What can hang from each mark:
Q913: Q441
Q441: Q913
Q151: Q268 Q746 Q913
Q368: Q601
Q601: Q368
Q268: Q151 Q324 Q368
Q282: Q304 Q698
Q324: Q268 Q282
Q661: Q746
Q698: Q282
Q746: Q151

Known rows, with every way that one mark hangs from another:
[Q151 [Q268 Q324] Q746 [Q913 Q441]]:  21.8   7.7   6.5 -42.4   0.9 -27.0   4.1  -6.8   8.3 -16.8 -35.9  -2.8  32.0 -58.1  -0.4   5.8 -13.5 -61.4 -38.6  12.9   1.1  22.4   0.2  50.3 -29.5
[Q601 Q368]:   6.4  12.1   2.1 -11.0  -6.0  36.4 -12.5 -18.1  34.2   2.6 -21.1  15.8   9.8  -3.3  -2.4  11.5 -16.7 -39.3   8.2  10.6   8.4  27.0   0.0  29.9  -4.6
[Q151 [Q268 Q324 Q368] Q746 Q913]:  17.1   8.3   9.5 -45.0  -7.8 -18.0  -1.5 -13.5  43.0 -15.2 -32.3   9.8  24.0 -80.6   5.2   4.1 -19.7 -71.6 -37.6  16.1  -1.3  22.2  -1.4  51.9 -20.9
[Q661 [Q746 [Q151 Q268 [Q913 Q441]]]]:  10.4  16.2 -12.5 -26.7   4.5 -17.6   3.9  -1.3   2.7  10.8 -34.5   8.6  15.6   0.7  -6.2  17.4  -7.4 -12.5 -21.1  11.0   1.8  17.1  -3.1  37.5 -13.5
[Q661 [Q746 Q151]]:   5.5  20.0  -9.0 -18.1  11.2  -5.5  -2.3  -6.1   0.8  12.8 -29.8   7.7   8.9  23.6  -6.5  17.3 -12.7  -4.5 -12.0  10.0   0.6  16.5  -2.8  25.0 -13.6
[Q268 Q151 [Q324 [Q282 Q304]]]:  -5.1  23.2  -7.9 -44.0  25.7  49.4 -11.3 -11.5 -17.4 -30.0 -36.2   7.3  13.2   6.6  -8.3  10.5 -34.6 -36.5   1.9  -3.2   4.3 -18.6  -2.3  23.1 -15.5
[Q282 Q698]:   5.6  22.0 -22.9 -25.8  10.8  41.5 -12.4 -15.5   9.8  24.8 -22.0   6.1  -7.5  12.0   5.2  10.6 -22.9 -27.2  19.3   5.7  -2.1  14.6  -2.1  28.0 -11.6
[Q661 [Q746 [Q151 [Q268 Q324] Q913]]]:   7.5  16.5 -12.5 -27.9   8.3 -17.9   3.2  -3.0   5.5   6.9 -35.5  10.9  13.9  -1.4  -5.5  17.6  -7.1 -26.4 -24.9  11.6  -0.5  15.1  -5.0  35.9 -10.2
[Q268 [Q151 Q913] Q324 [Q368 Q601]]:  -2.9  22.7 -14.6 -50.8  11.1  43.1  -7.4 -12.1  50.0 -10.3 -32.4  35.3   3.2 -42.5   2.2   9.3 -34.9 -31.3 -17.4   6.3  11.3 -15.1  -3.6  39.8 -28.1
[Q661 [Q746 [Q151 [Q913 Q441]]]]:  10.6  16.8  -7.2 -20.2   9.1 -13.3   1.9  -1.4   2.9  14.3 -31.8   2.0  12.2   7.0 -10.6  16.9  -9.9  -1.3 -22.3   8.1   2.4  15.6  -1.9  32.2 -18.0
[Q282 Q304 Q698]:   3.3  19.0 -13.0 -36.2  12.2  44.2 -17.9 -11.7  -1.8  13.0 -24.1   2.9  -7.5  19.1 -13.0  17.9 -23.2 -24.8  23.1   5.9  -7.5   4.0  -3.9  12.5   0.2
[Q268 Q151 Q324 [Q368 Q601]]:  -7.2  25.1 -16.2 -48.4  12.8  55.4 -11.8 -14.2  37.7 -12.6 -31.8  42.3   0.2 -17.0   6.1   8.6 -36.5 -26.8  -3.2   7.1  12.5 -20.4  -3.3  32.8 -28.3
[Q324 Q268 Q282]:   7.4  24.1  12.0  -7.4  -2.1  56.2 -10.2 -13.1  -5.1 -25.5 -28.1  -6.9  40.4 -16.0 -10.3   3.1 -35.5 -45.2  -0.9   3.3   7.7   7.2   3.0  25.8  -3.5
[Q913 Q441]:  14.1  17.2  -1.4 -21.9   3.8  19.4  -6.6  -6.2 -15.4   1.3 -27.9   0.8  14.7   5.0  -4.8   8.6 -20.3  -7.4   4.8   5.7  10.4   9.2   2.6  26.2 -28.2
[Q268 [Q151 Q913] [Q324 Q282]]:   0.5  22.4 -11.3 -40.8  23.7  35.6  -4.3 -11.2   0.8 -22.3 -35.7   1.9  16.0 -22.3  -3.0   7.6 -32.4 -41.9 -13.8  -4.2   5.8  -8.0  -1.9  37.9 -21.3
[Q268 Q151 Q324]:  -4.3  22.6 -16.0 -44.2  23.6  30.1  -6.2 -14.2 -10.6  -7.3 -33.6  17.4   6.1   6.1   2.2   9.3 -28.4 -29.5  -2.4   2.0   5.6  -8.1  -5.9  27.3 -26.0
[Q282 Q304]:   5.8  18.3   6.4 -31.2   7.7  19.3 -16.5 -11.6  -8.1 -11.9 -25.8   0.3  10.4   8.3 -18.7  18.3 -24.5 -22.2   9.2   9.9  -2.4  11.6  -2.4   5.5  -3.7
[Q324 Q268 [Q282 Q304 Q698]]:   3.9  22.4   5.8 -18.2   2.3  75.0 -14.8 -10.4  -9.6 -15.6 -28.5  -7.3  27.6  -4.3 -18.9   8.0 -34.7 -45.9  11.5   0.5   0.4  -6.1   0.6  19.9   7.9
[Q151 [Q268 Q324 Q368]]:   5.0  15.9  -9.2 -40.8  -7.9  20.6  -8.7 -12.8  15.5 -12.6 -34.0  31.1  11.9 -32.8   9.2   7.4 -19.7 -61.0   0.0  14.7   5.3   2.6  -4.4  37.8  -8.9
[Q661 [Q746 [Q151 [Q268 Q324]]]]:   4.2  18.3 -14.2 -26.2   9.1  -8.9   0.0  -4.5  -3.5   4.9 -35.1  16.0  12.3  16.1  -3.2  17.2  -8.8 -23.2 -15.3  12.3   0.3  11.4  -4.8  31.0 -10.3
[Q746 [Q151 [Q268 Q324 Q368] Q913]]:   4.1  15.1  -6.0 -28.6   2.9 -18.2  -3.3 -10.0  32.1   4.4 -29.1  19.5  11.2 -61.6  -3.6  12.1  -4.2 -62.7 -27.6  10.9   6.1   4.4  -5.6  39.9 -12.3
[Q324 [Q268 Q368] [Q282 Q304]]:   5.0  20.0  24.7 -18.1 -11.6  67.9 -16.8 -10.8   6.4 -30.5 -28.9   1.6  35.5 -31.3 -20.1   5.0 -39.6 -42.1   3.1   3.9   7.1  -9.9   2.2  20.3   5.0
[Q324 Q268 [Q282 Q304]]:   5.9  22.1  19.3 -14.7  -1.0  57.3 -14.3 -10.4 -13.7 -33.2 -29.5  -9.3  40.4 -11.9 -23.0   8.3 -35.6 -43.6   1.8   3.4   4.2  -0.6   1.6  15.0   4.7
[Q441 Q913]:  10.5  26.5  -4.6 -17.8  -6.3  -6.7  -3.9 -14.2  -7.1  -3.5 -19.2   8.4   5.9 -21.9   5.8  14.1 -25.6 -12.1   5.9  10.7   2.6  24.4  -1.4  20.2 -33.6
[Q746 [Q151 Q268 [Q913 Q441]]]:   8.9  16.0  -8.6 -24.3   5.0 -24.6  -0.2  -7.4  13.9   8.6 -28.1   8.6  17.1 -44.8  -6.2  14.0  -0.9 -44.5 -22.6   9.5   7.3  13.6  -3.3  38.0 -17.0
[Q151 Q268]:   7.9  20.2 -15.0 -34.5  -3.7   9.8  -7.0 -15.3   3.3  -7.5 -29.5  16.6  17.1 -11.6   8.3  11.5 -18.9 -46.1   7.3  15.6   1.9  25.2  -3.1  31.5  -6.8
[Q698 Q282]:  14.7  23.5  -0.2 -31.0  -5.2  25.5  -9.1 -23.3  13.8 -12.4 -27.8   5.1   8.5   3.3  11.6   5.5 -19.2 -37.4  25.0   4.9   0.9  27.1  -0.4  25.5  -6.8
[Q746 [Q151 [Q268 Q324 [Q368 Q601]]]]:  -1.5  20.2 -10.1 -25.8   6.5  -0.4  -8.5 -12.1  29.1  -3.1 -28.4  31.1   9.2 -33.5  -0.2  13.4  -7.9 -58.0 -14.8  13.8   8.7  -0.3  -4.3  31.2 -13.2

Rows:
 17.7  10.5   4.8 -41.8   2.6 -28.4   1.3 -13.1  22.8 -18.4 -33.0  -1.2  29.2 -60.6   2.0   7.2 -16.1 -73.1 -38.7  15.8  -4.2  31.5  -1.9  46.6 -20.9
[Q151 [Q268 Q324] Q746 Q913]
  5.5  19.2 -14.4 -24.8   5.8  -9.8  -0.8  -6.1   0.6   8.8 -32.6  14.7  12.2  16.9  -2.1  17.7  -9.9 -15.1 -11.0  12.9   0.0  18.0  -3.9  30.3  -9.1
[Q661 [Q746 [Q151 Q268]]]
  5.6  16.5  -6.5 -26.4  -1.4 -18.0  -4.4 -12.1  37.8  10.1 -25.6  17.2  11.6 -61.0  -2.2  12.9  -5.9 -51.3 -21.8  11.6   5.7  13.9  -4.4  38.8 -10.9
[Q746 [Q151 [Q268 Q368] Q913]]
 -1.3  22.9  14.3 -31.2  -6.0  77.0 -15.2 -12.7   4.4 -26.5 -30.7   7.9  32.5 -26.6 -16.2   5.3 -44.9 -29.2   6.4  -0.2   8.4 -17.8  -0.1  23.8  -0.2
[Q324 [Q268 Q151 Q368] [Q282 Q304]]
 -1.3  28.9   2.7 -23.6  -3.8  82.6 -12.4 -15.1  25.9 -25.6 -28.6  17.1  33.8 -28.0  -4.2   2.4 -47.1 -30.3   1.8   2.6  14.0  -9.6   2.8  32.6 -10.0
[Q324 [Q268 Q151 [Q368 Q601]] Q282]
 23.8   9.8   5.3 -39.4  -5.3 -27.4   2.7  -9.5  16.8  -8.8 -30.7  -6.2  32.4 -56.9   1.3   6.7 -16.0 -44.8 -29.9  14.2   0.4  35.5   2.0  49.2 -27.6
[Q151 Q268 Q746 [Q913 Q441]]
 11.4  13.7   2.6 -38.5   4.7 -10.7  -5.0 -16.4   4.7 -21.6 -32.2   8.8  25.2 -24.6   7.7   6.3 -19.1 -66.7 -18.5  16.9  -2.6  23.9  -1.3  35.8 -20.5
[Q151 [Q268 Q324] Q746]
  1.2  23.8   6.4 -31.9  -4.7  47.0  -8.5 -18.2  32.7  -3.7 -25.1  23.4  27.5 -29.3  -0.9   4.0 -40.0 -20.7 -10.0  11.9   9.7   3.9  -1.7  29.8 -22.6
[Q324 [Q268 [Q151 Q746] [Q368 Q601]]]
 11.3  15.1  -6.0 -40.2   2.1   5.4  -3.2  -7.3   7.7 -28.2 -37.6   2.8  25.8 -49.3  -6.6  12.2 -17.0 -73.8 -18.1   9.2  -0.4  12.1  -2.9  40.1  -1.1
[Q151 [Q268 [Q324 [Q282 Q304]]] Q913]
  0.1  21.7  -1.4 -40.0  26.5  33.8  -8.0 -16.1  -4.4 -28.0 -33.3   0.9  19.1  -4.8   1.7   3.8 -36.5 -40.5 -12.2  -1.5   3.4  -5.2   0.8  32.7 -29.8
[Q268 [Q151 Q746] [Q324 Q282]]
  5.8  18.1  11.5 -33.8  -8.8  30.6  -4.4 -16.9  28.3   4.4 -25.8  12.2  28.5 -50.4  -3.4   1.8 -36.1 -24.2 -18.3   8.3   6.9   7.0  -3.4  36.9 -21.6
[Q324 [Q268 [Q151 Q746 Q913] Q368]]
  4.9  18.2 -11.9 -26.3   1.0  -4.1  -2.1  -6.2  10.2  10.7 -32.3  19.6   9.7   7.1  -0.8  16.2 -11.9 -14.6 -10.4  13.1   1.5  13.2  -3.8  32.8  -9.5
[Q661 [Q746 [Q151 [Q268 Q368]]]]
  7.3  14.5  -7.8 -26.6   9.3 -24.2   0.7  -5.2   9.0   3.6 -31.7  10.8  16.8 -46.2  -7.7  13.3   0.6 -55.8 -28.8   8.5   7.8   4.5  -4.4  38.7 -18.6
[Q746 [Q151 [Q268 Q324] [Q913 Q441]]]
  3.1  23.7 -14.5 -46.8   1.0  43.5  -7.6 -11.6  51.6   2.6 -27.2  29.5   5.6 -38.4   3.1   9.6 -36.6   0.8  -5.6   6.2  14.2  -2.4   0.3  41.1 -31.1
[Q268 [Q151 [Q913 Q441]] [Q368 Q601]]
 -0.8  22.6 -21.4 -43.6  25.9  47.6  -5.1 -11.2   4.1  -9.8 -34.8   3.2   7.0 -16.9  -0.4   7.4 -31.2 -43.6  -7.3  -6.2   3.3 -12.3  -2.8  41.6 -19.7
[Q268 [Q151 Q913] [Q324 [Q282 Q698]]]
 -2.5  25.4  -3.7 -31.2   8.2  83.4 -13.3 -12.5 -11.3 -12.7 -30.2  -1.1  25.2   0.4 -15.4   7.9 -40.0 -32.5  15.1  -3.5   1.8 -14.0  -1.5  23.3   2.6
[Q324 [Q268 Q151] [Q282 Q304 Q698]]
 -5.2  19.6  -9.7 -48.9   8.2  44.9 -10.3 -14.7  18.7  -3.1 -32.6  32.7  -1.5 -22.3   6.1   5.0 -33.7 -27.4  -0.9   2.6   9.8 -21.4  -5.3  34.9 -26.1
[Q268 Q151 Q324 Q368]
 11.9  14.6 -12.1 -40.4   0.3  -8.3   0.5  -9.2  13.0 -12.0 -35.7  10.2  21.0 -49.7   0.9  11.5 -12.9 -68.5 -20.9  13.1   0.6  19.7  -5.4  43.0  -9.0
[Q151 [Q268 Q324] Q913]
 -3.3  22.3  -4.3 -49.0  14.1  41.4 -11.5 -16.9  45.1 -16.7 -30.0  34.5   6.0 -25.5   7.0   5.7 -39.1 -29.9 -15.5   8.9   9.1 -12.0  -0.8  35.1 -36.4
[Q268 [Q151 Q746] Q324 [Q368 Q601]]
 -0.6  24.9   9.6 -27.8   4.9  66.6 -12.3 -12.4 -16.1 -29.8 -31.4  -3.0  37.8  -7.0 -18.8   8.2 -41.3 -30.8   4.9  -0.6   5.4  -8.4  -0.3  18.5  -0.4
[Q324 [Q268 Q151] [Q282 Q304]]
  3.9  21.0 -15.2 -26.2   2.8   1.1  -2.8  -5.9  20.0   5.8 -32.1  24.1  10.7   9.8  -0.9  17.9 -13.5 -14.5 -11.8  15.2   2.9  13.9  -2.7  31.7  -9.9
[Q661 [Q746 [Q151 [Q268 [Q368 Q601]]]]]
  5.9  18.1  -9.6 -24.0   6.0 -25.7  -2.4 -11.8  23.6   8.1 -26.1   9.8  15.4 -46.6  -4.1  15.1  -3.1 -52.3 -22.4  11.4   3.7  20.0  -4.8  35.2 -10.8
[Q746 [Q151 Q268 Q913]]
  9.1  15.7   2.9 -41.7  -2.9   7.6  -8.9 -16.4  38.4 -25.1 -31.1  26.1  21.2 -40.9  10.4   5.9 -25.1 -65.3 -19.3  20.4   2.4  15.3   0.5  39.4 -22.0
[Q151 [Q268 Q324 [Q368 Q601]] Q746]
  6.2  21.1 -15.0 -42.7  12.0  17.9  -1.7 -11.7   3.8   7.7 -28.7   4.5  11.7 -15.1  -0.7  10.5 -28.1  -1.4  -4.5   1.2   7.3   9.7  -2.4  36.0 -29.4
[Q268 [Q151 [Q913 Q441]]]
  8.4  17.6 -13.7 -26.2   5.0 -18.3   2.5  -4.6  10.0  11.4 -33.1   9.8  14.2  -1.1  -4.9  18.1  -8.6 -18.1 -21.0  12.3  -0.8  21.8  -4.2  35.7  -9.3
[Q661 [Q746 [Q151 Q268 Q913]]]
  8.7  18.2  -8.0 -19.8  10.0 -14.7   0.7  -4.5   9.6  14.6 -30.2   3.2  11.0   5.6  -8.6  17.7 -11.3  -7.6 -22.0   9.4  -0.3  20.1  -2.9  30.3 -13.6
[Q661 [Q746 [Q151 Q913]]]
 -1.1  20.3   3.6 -45.0  27.1  34.8 -11.0 -14.2 -10.6 -33.6 -34.6  -0.3  18.8  -1.7  -7.0   7.7 -36.5 -39.2 -10.6  -1.4   0.9 -10.6   0.0  25.4 -23.8
[Q268 [Q151 Q746] [Q324 [Q282 Q304]]]
  4.0  20.8  -8.8 -22.3  19.0  47.6 -12.0 -10.6  -5.6 -17.3 -31.9   1.1   7.8   1.7  -2.3   6.9 -25.8 -57.6   2.0   0.5   2.5  -5.8   0.7  29.3 -12.1
[Q268 [Q324 [Q282 Q698]]]
 16.0  11.9 -10.5 -41.0  -1.3  -7.1   3.5  -2.7  -0.4 -11.0 -38.5   8.1  23.9 -47.1  -1.8  10.0  -9.9 -56.7 -21.2  10.4   5.9  10.5  -3.2  46.9 -17.5
[Q151 [Q268 Q324] [Q913 Q441]]
  0.1  19.0 -10.5 -23.9  12.0 -12.7  -5.7 -11.9   6.1   0.0 -29.0  19.2  12.0 -22.4  -1.8  13.9  -3.7 -59.8 -14.1  11.4   5.3   5.7  -5.6  28.6 -12.3
[Q746 [Q151 [Q268 Q324]]]
  5.0  18.6  -8.5 -37.5   4.1  23.5  -9.4 -10.5 -10.0 -32.0 -36.7  12.8  22.0 -13.1  -1.1  11.4 -20.6 -67.3   1.8  10.4   1.6   4.6  -2.6  29.3  -1.3
[Q151 [Q268 [Q324 [Q282 Q304]]]]
  3.1  16.2  12.6 -30.2   1.8  52.0 -17.9  -9.2  14.2 -31.0 -32.8  14.1   9.5 -28.8  -9.8   6.0 -32.0 -52.8  -1.3   3.0   6.7 -20.5   1.0  25.9  -8.2
[Q268 [Q324 [Q282 Q304]] Q368]
 -1.6  25.9  -1.7 -30.9  -6.0  57.0  -9.0 -16.2  28.2  -1.1 -26.2  29.0  23.8 -23.8  -1.4   6.0 -38.8 -19.0  -1.6  10.6  12.1  -1.8  -3.4  28.2 -16.6
[Q324 [Q268 Q151 [Q368 Q601]]]
  4.1  22.7  -4.1 -47.3   3.8  28.3  -8.9 -18.9  68.2  -3.2 -23.3  22.7   9.6 -48.9   6.0   7.7 -40.6 -10.7 -17.3   9.9   7.0  12.2   1.3  40.8 -33.3
[Q268 [Q151 Q746 Q913] [Q368 Q601]]
  4.7  22.6   3.4 -14.2  -9.4  83.5 -14.4 -13.5  19.0  -5.0 -26.2   6.0  22.3 -28.3  -3.6  -0.1 -38.0 -45.3   9.7   0.9   7.3  -8.0   2.3  36.1  -0.9
[Q324 [Q268 Q368] [Q282 Q698]]
  8.6  19.0   8.2 -30.4   1.1  20.4   0.0 -13.4   1.7   2.2 -27.9   0.4  35.2 -29.1  -7.5   4.3 -31.2 -19.8 -19.1   6.4   6.4  11.7  -2.8  33.5 -25.8
[Q324 [Q268 [Q151 Q746 [Q913 Q441]]]]
  4.5  19.3   0.2 -41.9  25.3  20.9  -3.7 -13.9   7.4 -26.3 -33.9  -5.8  22.0 -30.3  -2.2   4.6 -34.4 -44.7 -26.1  -2.4   2.3   0.1   0.4  40.3 -30.0
[Q268 [Q151 Q746 Q913] [Q324 Q282]]
  8.4  14.5  -4.8 -26.9  -2.5 -17.1  -2.5  -7.5  28.2  10.7 -27.7  16.0  13.6 -59.3  -4.2  11.8  -3.8 -43.0 -22.0   9.8   9.7   7.3  -2.9  41.8 -17.3
[Q746 [Q151 [Q268 Q368] [Q913 Q441]]]
  9.2  16.8  -0.5 -15.0  11.9 -19.4  -2.8  -7.4  15.1  14.3 -23.9  -0.6  12.3 -35.7 -12.0  13.4  -5.3 -29.0 -24.4   5.3   8.1  11.4  -1.3  30.7 -23.6
[Q746 [Q151 [Q913 Q441]]]
 19.9  12.5   3.7 -38.8  -3.6 -29.3  -0.1 -16.0  30.3  -9.5 -27.9  -4.8  30.0 -59.4   4.3   8.3 -18.7 -56.5 -29.8  17.0  -4.8  44.7  -0.2  45.4 -18.7
[Q151 Q268 Q746 Q913]
  8.1  16.6 -11.2 -27.9   0.0 -12.6   1.0  -4.7  19.0  12.1 -32.8  15.0  12.0 -10.2  -3.5  16.5 -10.7 -17.4 -20.4  12.5   0.7  17.1  -4.0  38.3  -9.2
[Q661 [Q746 [Q151 [Q268 Q368] Q913]]]
  0.2  25.6 -15.8 -46.6   2.1  42.3  -9.7 -16.1  60.9   1.7 -25.2  30.7   3.7 -40.0   5.0  10.7 -38.2  -7.0  -5.3   8.1  10.5   3.7  -1.0  38.4 -24.9
[Q268 [Q151 Q913] [Q368 Q601]]
  3.3  23.3   8.1 -25.6  -7.9  66.2  -8.3 -14.0  21.9 -17.6 -29.6   5.4  34.4 -48.9  -6.2   0.3 -43.4 -33.5  -6.2  -1.0  11.2  -6.9   1.1  39.7  -8.7
[Q324 [Q268 [Q151 Q913] Q368] Q282]
  7.0  15.2  -1.8 -47.4  22.5   4.4   0.7 -10.2  -0.8  -8.2 -34.3   1.2  16.5 -25.8  -2.2   5.9 -26.6 -28.3 -28.6   1.2   4.6  -0.7  -2.3  39.9 -40.5
[Q268 [Q151 Q746 [Q913 Q441]] Q324]
  2.3  20.1  -9.3 -47.1  -2.1  31.8  -7.9 -16.7  42.2  11.1 -25.8  21.1   2.1 -45.8   5.1   6.9 -35.5  -8.2  -2.7   3.7   7.9   2.8  -3.2  40.9 -23.3
[Q268 [Q151 Q913] Q368]
 -0.1  19.6  -4.6 -44.8  24.9  15.8  -5.7 -16.9  -3.4 -11.0 -31.7   9.5  11.9  -1.7   3.3   6.3 -30.4 -32.2 -14.5   4.0   2.2   0.0  -3.4  29.8 -34.5
[Q268 [Q151 Q746] Q324]
  6.8  22.1  17.4 -10.8 -12.9  66.2 -13.1 -13.5  15.0 -22.0 -27.4   4.3  35.4 -36.6  -7.2  -0.3 -39.3 -43.8   0.1   3.8  10.8  -2.6   3.5  31.2  -3.9
[Q324 [Q268 Q368] Q282]
